Known rows, with every step that occurs
l-j-p: -.39  .29  .22 -.06  .10 -.03 -.02 -.03 -.14  .18 -.02 -.11 -.12  .28  .16  .07 -.34 -.03 -.09 -.03  .21 -.25  .08  .23 -.07  .09 -.01 -.18 -.13 -.06 -.09  .02
c-p-m-n-u:  .08  .36 -.02  .28 -.32  .12 -.02  .03  .17 -.25 -.01 -.09  .36 -.06 -.11  .09 -.42 -.15 -.34 -.24  .06  .15  .28 -.21  .31  .11 -.13 -.12 -.11  .09  .19 -.24
u-n-c-p-s:  .28  .00 -.15  .10 -.18  .01 -.14  .27  .06 -.17  .16 -.16  .07  .21  .00  .07 -.26 -.17 -.15  .06  .18 -.14  .21 -.07  .03  .19 -.30 -.04  .21  .17 -.10  .26
d-n: -.12  .21 -.10 -.13  .02  .00  .06  .17 -.04  .07 -.02 -.17 -.11  .09  .12 -.05  .13  .02  .07  .10 -.15  .08 -.12 -.08  .00 -.04  .06 -.06 -.08  .14  .00 -.15
m-n-s: -.08  .16  .18 -.05  .16  .01 -.06  .18  .10 -.09  .03 -.27  .20  .05 -.16  .01 -.31  .06 -.13 -.16 -.06  .26  .02 -.11  .11  .06 -.13 -.18  .11  .11  .07 -.09
m-n-c-p-j:  .11  .23  .22  .13  .08  .18  .02  .22  .27 -.03  .11 -.15  .36  .27 -.25  .01 -.56  .06 -.09 -.17  .06  .08  .32 -.15  .05  .17 -.23 -.11  .06  .26  .07 -.19
d-n-s-p-m: -.11  .33 -.06  .09  .01 -.02 -.08  .11 -.07 -.09 -.06 -.33  .01  .06  .22  .07 -.03 -.12 -.19  .02 -.13  .22 -.25 -.05  .18 -.06 -.10 -.25 -.13 -.06  .08 -.13
j-p-m-n-c:  .02  .27  .32  .04  .14  .19 -.08 -.01  .05  .16  .08 -.25  .17  .11  .07  .22 -.36  .06 -.16 -.16 -.18 -.02  .16 -.12 -.10 -.05 -.19  .09 -.11 -.03  .13 -.10
v-n: -.18  .08 -.29  .15 -.17  .00  .05  .04  .01 -.27 -.15  .09 -.04  .09 -.11 -.04 -.17  .02 -.09  .02  .15  .10  .02  .01 -.17  .01 -.04  .17 -.18 -.03  .03 -.14
d-n-s-p: -.22  .29 -.07  .05  .08 -.05 -.06  .14 -.12 -.09 -.04 -.32 -.03  .11  .21  .04 -.01 -.07 -.13  .02 -.09  .19 -.29 -.02  .11  .01 -.09 -.23 -.07  .02  .05 -.08
j-p: -.28  .14  .16 -.05  .20  .08 -.06 -.05 -.17  .08  .06 -.19 -.02  .11  .15  .15 -.13  .05 -.07 -.11 -.08 -.13 -.02  .00 -.22  .13 -.12  .17 -.05  .04  .02  .06
l-j: -.20  .19  .11 -.02 -.04 -.08  .03  .00 -.02  .11 -.06  .02 -.10  .21  .05 -.04 -.26 -.07 -.05  .04  .27 -.16  .10  .24  .08  .01  .07 -.31 -.10 -.07 -.11 -.03
v-n-m:  .06  .06 -.20  .11 -.35  .09  .13  .02  .07 -.51 -.12  .04  .05  .07 -.11 -.01 -.33 -.15 -.25 -.03  .30  .07  .09  .06 -.09  .02  .06  .20 -.18 -.14  .06 -.16
s-p-m-n:  .02 -.01  .00  .31  .05  .08 -.08 -.10  .06  .33  .05 -.33  .18  .03 -.11  .09 -.18  .03 -.19 -.13  .02  .12 -.11  .08  .15 -.29 -.02 -.19 -.09 -.06  .07 -.27
c-p-m:  .11  .35 -.11  .33 -.32  .04 -.05  .00  .08 -.28  .02  .05  .30 -.02  .00  .14 -.23 -.21 -.29 -.16  .11  .11  .24 -.23  .29  .15 -.15  .01 -.18  .00  .12 -.13
v-n-c-p-j: -.02  .26 -.20  .37 -.25  .14  .03  .11  .16 -.49 -.11  .16  .20  .27 -.10  .02 -.54 -.09 -.20 -.06  .28  .04  .26 -.05 -.13  .23 -.29  .15 -.21 -.01  .07 -.11
y-j:  .11  .20 -.11 -.07  .08 -.10  .09  .10  .20  .10 -.13  .07 -.01 -.06  .16  .00  .14 -.01 -.21  .03  .15 -.12 -.17  .10  .17 -.09  .19 -.02 -.09  .18 -.22  .06
s-p: -.18 -.11 -.10  .26  .14  .00 -.05 -.11 -.11  .23  .04 -.23  .04  .10  .00  .05 -.05  .02 -.09 -.08  .14 -.02 -.22  .20  .00 -.11  .00 -.11 -.01 -.02 -.02 -.08
l-j-y: -.39  .28  .22 -.15  .16 -.14  .01  .12 -.01  .17  .04  .10 -.22  .29 -.04 -.03 -.35 -.15 -.19 -.06  .20 -.30  .05  .29  .09  .08 -.01 -.33 -.15 -.28 -.02 -.05
u-n-c-p-m:  .40  .02 -.15  .20 -.20 -.02 -.13  .25  .14 -.17  .13 -.10  .14  .15  .00  .06 -.28 -.21 -.17  .07  .12 -.10  .25 -.17  .00  .09 -.24 -.03  .16  .13 -.11  .21
y-j-p-m-n-s:  .04  .42  .11 -.05  .18  .00 -.01  .09  .19  .10 -.10 -.16  .12 -.05  .24  .16 -.10 -.01 -.40 -.11  .00 -.06 -.15  .00  .18 -.07  .03 -.01 -.17  .11 -.12  .02
c-n:  .04  .00  .02  .16  .10  .14  .03  .14  .09 -.25 -.02 -.11  .22 -.06 -.26  .02 -.26 -.04 -.25 -.11  .18  .10  .22 -.13 -.02 -.04 -.09  .09 -.06  .23 -.07 -.17
l-j-p-m-n: -.25  .36  .28 -.02  .04  .03 -.03 -.02 -.03  .25 -.01 -.18 -.01  .24  .09  .09 -.44 -.01 -.16 -.08  .11 -.16  .16  .15  .04 -.03 -.02 -.25 -.18 -.08 -.03 -.12
m-n: -.06  .05  .11 -.10  .17  .06  .03  .15  .13  .20  .07 -.24  .13  .08 -.25 -.06 -.18  .16  .03 -.10 -.05  .14  .09 -.09 -.01 -.04  .01 -.07  .10  .23  .02 -.20
d-n-c-p:  .03  .42 -.04  .07 -.03  .06  .07  .29  .05 -.17  .03 -.08  .09  .29  .14  .06 -.18 -.08  .00  .03  .03  .05  .13 -.17 -.04  .16 -.12 -.04 -.08  .19  .05 -.09
m-n-c-p-j-l:  .02  .32  .23  .09  .14  .26  .03  .29  .23  .01  .16 -.16  .36  .32 -.22  .00 -.61  .07 -.15 -.22  .06 -.01  .30 -.17 -.01  .21 -.26 -.12  .03  .20  .05 -.21

Rows
-.16  .07  .26 -.05  .06  .13 -.08  .00  .16  .09  .08  .04 -.04  .06 -.10 -.14 -.30 -.12 -.31 -.07 -.18 -.24 -.08  .12  .26  .12 -.30 -.19 -.17 -.28  .08 -.12 -> p-j-y
-.08  .06  .19 -.12  .01  .13  .08  .07  .18  .07 -.06 -.29  .12 -.06 -.23 -.10 -.39  .12 -.09 -.17 -.11  .09  .09  .03  .03 -.07  .04 -.24  .14  .19  .13 -.20 -> m-n-u
-.31  .19  .19 -.16  .09  .20 -.12 -.09 -.23  .08  .10 -.28 -.07  .14  .19  .23 -.13  .09 -.15 -.15 -.10 -.15 -.05  .12 -.01  .16 -.29  .11 -.07 -.03  .14  .08 -> j-p-s
 .29 -.03 -.13  .18 -.17  .03 -.12  .24  .14 -.16  .14 -.12  .12  .19 -.03 -.02 -.33 -.19 -.17  .09  .16 -.16  .21 -.11  .01  .18 -.30 -.06  .18  .18 -.16  .22 -> u-n-c-p-j
-.17  .12  .13  .08  .24  .01 -.09  .12  .05  .03  .04 -.39  .22  .09 -.17  .04 -.32  .07 -.18 -.19  .01  .26 -.08 -.01  .11  .02 -.12 -.25  .11  .11  .06 -.13 -> m-n-s-p
 .20  .32  .11  .22 -.12  .17 -.03  .14  .09 -.34  .09  .07  .26  .29  .03  .22 -.42 -.12 -.14 -.14  .23 -.06  .34 -.03  .09  .30 -.36  .00 -.01  .03  .15  .09 -> n-c-p-s
 .42  .18  .23  .13 -.08  .14 -.03  .06  .30  .09  .03 -.09  .26  .01 -.12  .10 -.32  .01 -.11 -.08 -.16  .15  .26 -.18  .15 -.24 -.10 -.10 -.09 -.08  .15 -.23 -> p-m-n-c
 .30 -.03  .13  .14 -.09  .21  .11  .11  .15 -.51  .02 -.15  .29 -.08 -.25  .05 -.44 -.21 -.41 -.17  .33  .07  .29 -.09  .07 -.04  .00  .12 -.06  .13 -.05 -.19 -> c-n-m
-.24  .34  .24  .01 -.01  .01 -.04 -.08 -.07  .18 -.04 -.10 -.06  .21  .18  .10 -.38 -.07 -.16 -.04  .13 -.21  .13  .17  .04 -.01 -.03 -.23 -.22 -.16 -.04 -.05 -> l-j-p-m
 .27  .22  .18  .11 -.11  .07 -.10  .03  .21 -.05 -.02 -.17  .26 -.12 -.08  .10 -.26 -.06 -.24 -.12 -.21  .28  .10 -.19  .30 -.20 -.12 -.20 -.11 -.14  .16 -.20 -> p-m-n-s
-.26  .41  .31  .00  .04  .01 -.08 -.01 -.03  .10 -.04 -.20  .03  .23  .14  .12 -.49 -.07 -.23 -.11  .11 -.10  .13  .14  .09  .02 -.09 -.30 -.18 -.13  .00 -.07 -> l-j-p-m-n-s
 .33 -.15 -.10  .04 -.04 -.03 -.10  .24  .10 -.02  .11 -.13 -.01  .16 -.01  .00 -.17 -.11 -.02  .15  .09 -.15  .14 -.05 -.14  .01 -.17 -.04  .25  .12 -.18  .27 -> u-n-c
 .09  .36 -.05  .29 -.25  .07 -.03  .07  .14 -.19  .06 -.06  .37  .01 -.11  .11 -.32 -.12 -.29 -.20  .07  .18  .28 -.27  .28  .13 -.15 -.03 -.13  .12  .13 -.23 -> c-p-m-n
-.14  .13  .12  .33  .18  .24 -.10  .14  .03 -.35  .00 -.30  .33 -.01 -.15  .05 -.53 -.14 -.57 -.23  .18  .07  .01 -.07  .11  .07 -.34 -.16 -.14  .02 -.04 -.16 -> c-n-s-p-j-l
-.29 -.07  .08  .23  .18  .09 -.11 -.11  .00  .29  .10 -.20  .01  .14 -.08 -.04 -.27 -.07 -.31 -.12  .02 -.18 -.28  .29  .18  .00 -.21 -.25 -.13 -.21  .04 -.17 -> s-p-j-y
-.14  .08  .16  .32  .22  .14 -.12  .13  .07 -.38  .00 -.24  .27 -.02 -.22  .06 -.53 -.19 -.57 -.24  .17  .10  .01 -.01  .18  .07 -.35 -.15 -.13 -.01  .01 -.16 -> c-n-s-p-j-y
-.15  .11  .19  .11  .17  .08 -.11  .08  .10  .05  .04 -.41  .24  .09 -.17 -.01 -.40  .06 -.23 -.18 -.04  .22 -.09  .01  .19  .03 -.20 -.31  .06  .09  .06 -.17 -> m-n-s-p-j
 .13 -.11 -.19  .18 -.11 -.12 -.26  .10 -.03 -.10  .05 -.35  .01 -.03  .06  .04 -.11 -.21 -.30  .06  .03  .04 -.17 -.01  .15 -.05 -.19 -.23  .17 -.05 -.13  .22 -> u-n-s-p-m
 .01  .29  .27  .08  .18  .15  .01  .28  .28 -.01  .16 -.11  .30  .31 -.29  .01 -.61  .01 -.16 -.22  .04  .01  .30 -.12  .06  .21 -.28 -.12  .03  .16  .12 -.19 -> m-n-c-p-j-y
 .03  .44 -.02  .02 -.07  .11  .03  .27  .02 -.16  .05 -.12  .07  .30  .16  .10 -.18 -.06 -.03  .01  .02  .04  .12 -.12  .06  .16 -.20 -.05 -.08  .15  .11 -.08 -> d-n-c-p-s
-.29 -.01  .02  .25  .13  .24 -.09 -.09 -.07  .32  .10 -.28  .10  .17  .03 -.07 -.26  .01 -.30 -.11  .05 -.22 -.27  .20  .08  .00 -.19 -.26 -.15 -.18 -.04 -.20 -> s-p-j-l
 .08  .27  .19  .05  .07  .17  .01  .24  .19 -.05  .15 -.18  .30  .29 -.22  .10 -.48  .08 -.07 -.20  .10  .10  .33 -.12  .06  .17 -.23 -.08  .10  .25  .13 -.13 -> m-n-c-p-s
 .12  .02  .04  .35  .08  .10 -.08 -.06  .10  .30  .06 -.29  .23  .10 -.09  .12 -.29  .02 -.16 -.13  .03  .09 -.02  .07  .10 -.27 -.07 -.20 -.08 -.09  .09 -.23 -> s-p-m-n-c
-.08  .25 -.04  .28 -.27  .14 -.05 -.02  .09 -.27  .03  .00  .29  .06 -.03 -.02 -.33 -.18 -.31 -.13  .14 -.02  .15 -.10  .29  .35 -.27 -.07 -.14  .10  .03 -.11 -> c-p-j
 .08  .24  .16  .11  .12  .12  .03  .27  .22 -.04  .13 -.13  .33  .27 -.24  .06 -.49  .06 -.03 -.19  .12  .11  .33 -.17 -.04  .15 -.15 -.05  .11  .28  .07 -.14 -> m-n-c-p
 .04  .10  .07  .40  .09  .13 -.11  .08  .06 -.41 -.06 -.26  .34 -.12 -.16  .14 -.43 -.17 -.50 -.21  .19  .23  .09 -.11  .16 -.06 -.23 -.11 -.12  .04  .01 -.14 -> c-n-s-p-m
